Each row was made from one path, in order. Every step used is in the known rows, and no mark comes twice. Write each row's path.
Known rows:
tizu-dozon-lesave-novu: [ 5.27 -2.17 -3.03 -2.21 -1.49  0.76 -1.75  0.69 -4.52  1.52  4.82 -3.43
 -4.03  3.66 -3.49 -4.15  1.78  2.25  4.18  7.95  4.03  2.91]
zogo-novu-nabu-dozon-ripi: [ 6.24  0.31 -2.82 -4.23  4.77 -1.98 -0.94 -2.22 -0.72  0.93 -0.23 -1.37
  0.06 -0.91  5.29  0.08  1.87 -2.20  1.40  1.98  4.67 -1.22]
ripi-dozon-tizu: [ 1.61 -3.79  0.10 -0.90 -0.43 -0.11  0.45 -1.16 -2.51 -3.65 -2.82  7.07
 -1.19 -2.05 -0.27 -3.34 -1.84  1.93  3.74  1.46  1.29 -3.72]
lesave-novu-nabu: [ 3.12 -3.61 -3.60 -1.56  2.84 -2.02  0.64  2.43 -2.11 -1.77 -1.92 -1.46
  1.83  4.00 -1.67  3.52  4.12  1.46  2.96  1.00  0.18  3.57]
dozon-tizu-bodu: [ 1.53 -5.24 -1.50 -4.23 -0.45 -1.80 -4.75  2.09 -0.71 -5.06  1.93  3.27
 -0.50  1.64  0.60 -3.01 -3.57  1.99  2.82 -0.85 -0.10 -3.66]
lesave-novu-ripi-dozon-tizu-bodu: [ 3.17 -6.86 -2.17 -5.26 -1.87  0.08 -3.90  1.60 -3.22 -5.01  0.47  4.25
 -1.25  1.26  0.05 -4.31 -4.11  0.86  3.16  2.02  1.69 -4.00]
tizu-bodu: [ 0.33 -3.34 -1.35 -3.47 -1.67  0.12 -5.39  3.12 -0.74 -3.07  2.50 -1.48
  0.07  1.65  0.67 -2.35 -3.15 -1.26  0.25 -0.17 -0.44 -1.38]
zogo-dozon-ripi: [ 5.07  2.10  0.25 -0.39  1.46 -2.51 -1.88 -3.20  0.43  1.44 -1.24  0.48
 -1.69  0.41  2.99  0.55 -1.13 -1.20 -0.38  3.29  4.85  0.31]
dozon-ripi: [ 2.49  0.87  0.76 -0.82  1.44 -2.83 -0.21 -3.68 -0.97  0.04  0.48  1.12
 -0.49  1.66  4.29 -2.02  1.24 -0.15  1.14  3.04  3.03  0.21]
nabu-dozon-tizu: [ 3.20 -2.49 -0.32 -3.93  3.54 -0.23 -0.35  0.32 -1.02 -2.23 -0.04  4.59
 -2.16 -3.91  1.52 -0.95 -1.10  3.00  3.31 -1.66  2.27 -4.93]
ripi-dozon-lesave-novu: [ 4.36 -3.40 -1.44 -1.90 -1.94  2.99  0.51  0.52 -5.28  3.20  3.46 -1.93
 -2.88  3.67 -2.47 -3.03  0.84  0.35  4.14  8.44  3.70  2.46]
zogo-novu: [ 2.87  0.39 -4.75 -0.59 -0.89  0.15  0.51 -2.47  3.36  5.83  0.04 -1.22
  1.63  3.11 -1.48  1.20 -1.24 -1.76 -0.02  1.86  1.67 -4.00]
zogo-novu-nabu: [ 4.40 -1.10 -6.06 -0.98  3.30 -2.75  0.58 -0.72  2.12 -0.30 -3.20 -1.28
  4.03  2.69 -1.45  4.53  1.55 -0.70  1.29 -0.29 -0.02 -0.27]
lesave-dozon-ripi: [ 2.93  0.06  1.46 -2.15 -0.57 -0.57  0.47 -4.25 -2.45  0.75 -1.50  2.07
 -2.13  0.12  2.75 -1.84  1.97 -2.43  1.94  6.00  4.49  1.10]
nabu-dozon-lesave-novu-ripi: [ 8.52 -1.26 -2.62 -4.37  2.03  1.63  1.07 -2.96 -3.02  0.43  1.48  1.39
 -1.90  0.82 -0.55  0.78 -0.26  1.34  0.73  4.74  4.73 -0.55]
ramo-bodu: [ 1.92  2.16  2.44  0.97  0.25  4.06 -3.56  2.26 -0.95  2.02  1.46 -0.31
 -1.68 -1.80 -0.61 -0.72  1.83 -1.67 -1.39 -3.71 -1.17  1.16]
ripi-novu-nabu-dozon: [ 5.63 -1.03 -2.68 -4.00  4.08  1.48 -1.67  2.28 -2.46  0.29 -0.88 -5.16
 -2.65 -4.54  1.64  1.80  0.93 -3.23  0.16 -1.51  2.85 -0.81]
ripi-novu-nabu-dozon-tizu-bodu: [ 4.81 -5.66 -2.87 -6.14  1.29 -1.04 -5.53  2.97 -2.30 -4.56  1.40  0.09
 -2.33 -0.47  1.23 -2.23 -3.19  0.24  2.67 -1.24  1.31 -4.33]
lesave-novu-ripi-dozon-tizu: [ 4.14 -4.53 -0.91 -2.05 -0.16 -0.15  1.63 -2.51 -3.33 -3.55 -3.25  8.43
 -1.59 -0.97 -0.73 -2.70 -1.59  2.86  3.74  2.90  3.00 -4.03]
ripi-dozon-lesave-novu-nabu: [ 5.35 -3.89 -3.75 -1.74  2.64 -0.52  0.79  1.50 -4.18 -1.99 -0.72 -1.73
  0.59  3.15 -2.06  1.70  2.90  0.76  4.27  4.08  1.20  4.37]

Write each row's path:
[ 6.65 -0.64 -3.97 -0.36  2.12 -3.97 -2.00 -1.38 -3.45 -2.62 -2.38 -3.73
 -2.21  1.12  0.30 -0.74  3.08 -1.32  1.33  2.05  2.50  1.56]
tizu-dozon-ripi-novu-nabu
[ 6.36 -1.18 -2.65 -0.93  2.02 -2.38 -0.07 -2.03 -3.62 -1.08 -3.37 -2.30
 -2.14  1.78  0.17  1.67  3.32 -2.25  1.78  2.40  2.72  1.95]
lesave-dozon-ripi-novu-nabu
[ 6.37  0.70 -0.69 -1.64  0.05  0.30 -1.67 -2.99 -4.02  4.75  1.34 -4.46
 -6.70 -0.15  3.00 -3.28  0.36 -3.69 -0.04  3.42  5.96 -2.28]
nabu-dozon-ripi-novu
[ 7.64 -0.32 -2.30 -3.75  4.73  1.58 -1.03  0.21 -2.58 -1.37  3.25 -3.16
 -1.54 -3.07  0.64  0.60 -0.10 -0.24  2.80  2.58  2.49  1.52]
novu-nabu-dozon-lesave
[ 6.83 -0.32 -1.14 -1.00 -0.13  2.65  0.48 -3.66 -4.16 -2.08  0.82  1.33
 -1.67 -2.23 -0.67 -2.72 -2.62 -1.13  1.64  6.50  3.16  0.00]
novu-ripi-dozon-lesave
[ 7.58 -1.37 -2.42 -2.80  1.23  0.78  1.59 -3.75 -2.52  0.04  1.17  2.25
 -1.34  2.70 -1.28  0.84 -0.17  2.20  0.94  5.03  4.08  0.05]
dozon-lesave-novu-ripi
[ 4.07  0.89  0.46 -3.77  3.07 -0.85 -1.24 -2.06 -1.46  1.04  1.15 -0.74
 -1.66 -2.22  5.80 -2.08  0.99 -1.94  0.49  2.25  4.74 -0.92]
nabu-dozon-ripi
[ 3.45 -2.74 -1.14 -1.58 -2.59  3.25  1.23 -1.77 -4.61 -0.73 -3.56  2.39
 -1.11 -1.65 -0.59 -2.60 -1.41 -2.83 -0.18  5.24  3.08 -0.78]
lesave-novu-ripi-dozon
[ 5.12  0.78 -0.42  0.45 -1.36 -1.13 -1.18 -4.09 -3.48  4.10  1.08 -3.08
 -5.69  2.62  1.60 -3.30  0.65 -2.37  0.11  3.69  4.95 -1.40]
dozon-ripi-novu
[ 5.86  1.13 -2.54 -1.00 -0.24 -0.33 -3.36 -1.36 -2.84 -3.02  4.02 -3.04
 -3.56 -2.21 -2.11 -5.47 -0.54  0.94  2.48  5.88  2.47  1.40]
tizu-dozon-lesave
[ 8.85 -0.05 -2.57 -3.30  4.24  1.68 -1.59 -0.19 -3.64 -0.12  3.56 -4.35
 -3.27 -2.51  0.26  0.08 -0.04 -1.24  2.47  3.18  3.53  0.67]
ripi-novu-nabu-dozon-lesave
[ 8.01 -1.02 -3.58 -3.15  0.66  0.12 -0.03 -3.68 -3.09 -1.37  1.51  1.22
 -2.47  1.42 -1.60 -1.20  0.17  2.05  0.80  5.72  4.45  0.14]
tizu-dozon-lesave-novu-ripi
[ 5.55 -3.30 -3.60 -1.64  3.56 -1.66  0.62  1.56 -2.84 -1.74  0.27 -1.98
  0.94  4.44 -1.88  2.97  3.41  2.02  4.15  2.97  0.88  4.40]
dozon-lesave-novu-nabu
[ 3.73 -3.27 -0.49 -1.71  0.40 -0.36  1.34 -3.12 -2.59 -4.89 -4.05  9.02
 -0.94 -2.66  0.04 -2.39 -2.42  2.16  2.85  1.53  2.18 -4.80]
novu-ripi-dozon-tizu
[ 5.48 -2.74 -1.84 -3.75  0.90  3.03 -0.33  1.60 -4.37  4.10  5.33 -3.41
 -3.44  2.69 -1.40 -1.32  1.41  0.80  3.85  6.19  4.40  1.90]
nabu-dozon-lesave-novu
[ 6.09 -0.92 -2.95 -0.26  2.99 -3.52 -0.57 -1.64 -3.03 -1.52 -2.35 -2.76
 -1.21  2.32  0.74  1.42  2.95 -1.15  1.28  0.87  1.91  1.39]
dozon-ripi-novu-nabu
[ 5.00 -4.39 -2.18 -4.68  5.01 -1.46 -0.01  1.61 -2.18 -2.92 -0.97  4.12
 -1.27 -2.16  0.98  0.88  0.81  3.56  4.79 -1.18  2.56 -2.84]
lesave-novu-nabu-dozon-tizu
[ 4.51 -3.27 -1.66 -4.14  5.30 -1.62 -0.04  0.86 -0.98 -4.10 -1.61  4.53
 -0.85 -3.41  1.41  1.08  0.03  3.13  3.99 -2.26  1.77 -3.52]
novu-nabu-dozon-tizu
[ 3.84 -1.05 -2.94 -1.16 -2.40  2.85  1.18 -3.70 -1.56  0.39 -4.59  2.69
  0.28 -2.44 -0.32 -1.77 -2.96 -4.19 -1.37  4.24  3.15 -3.71]
zogo-novu-ripi-dozon
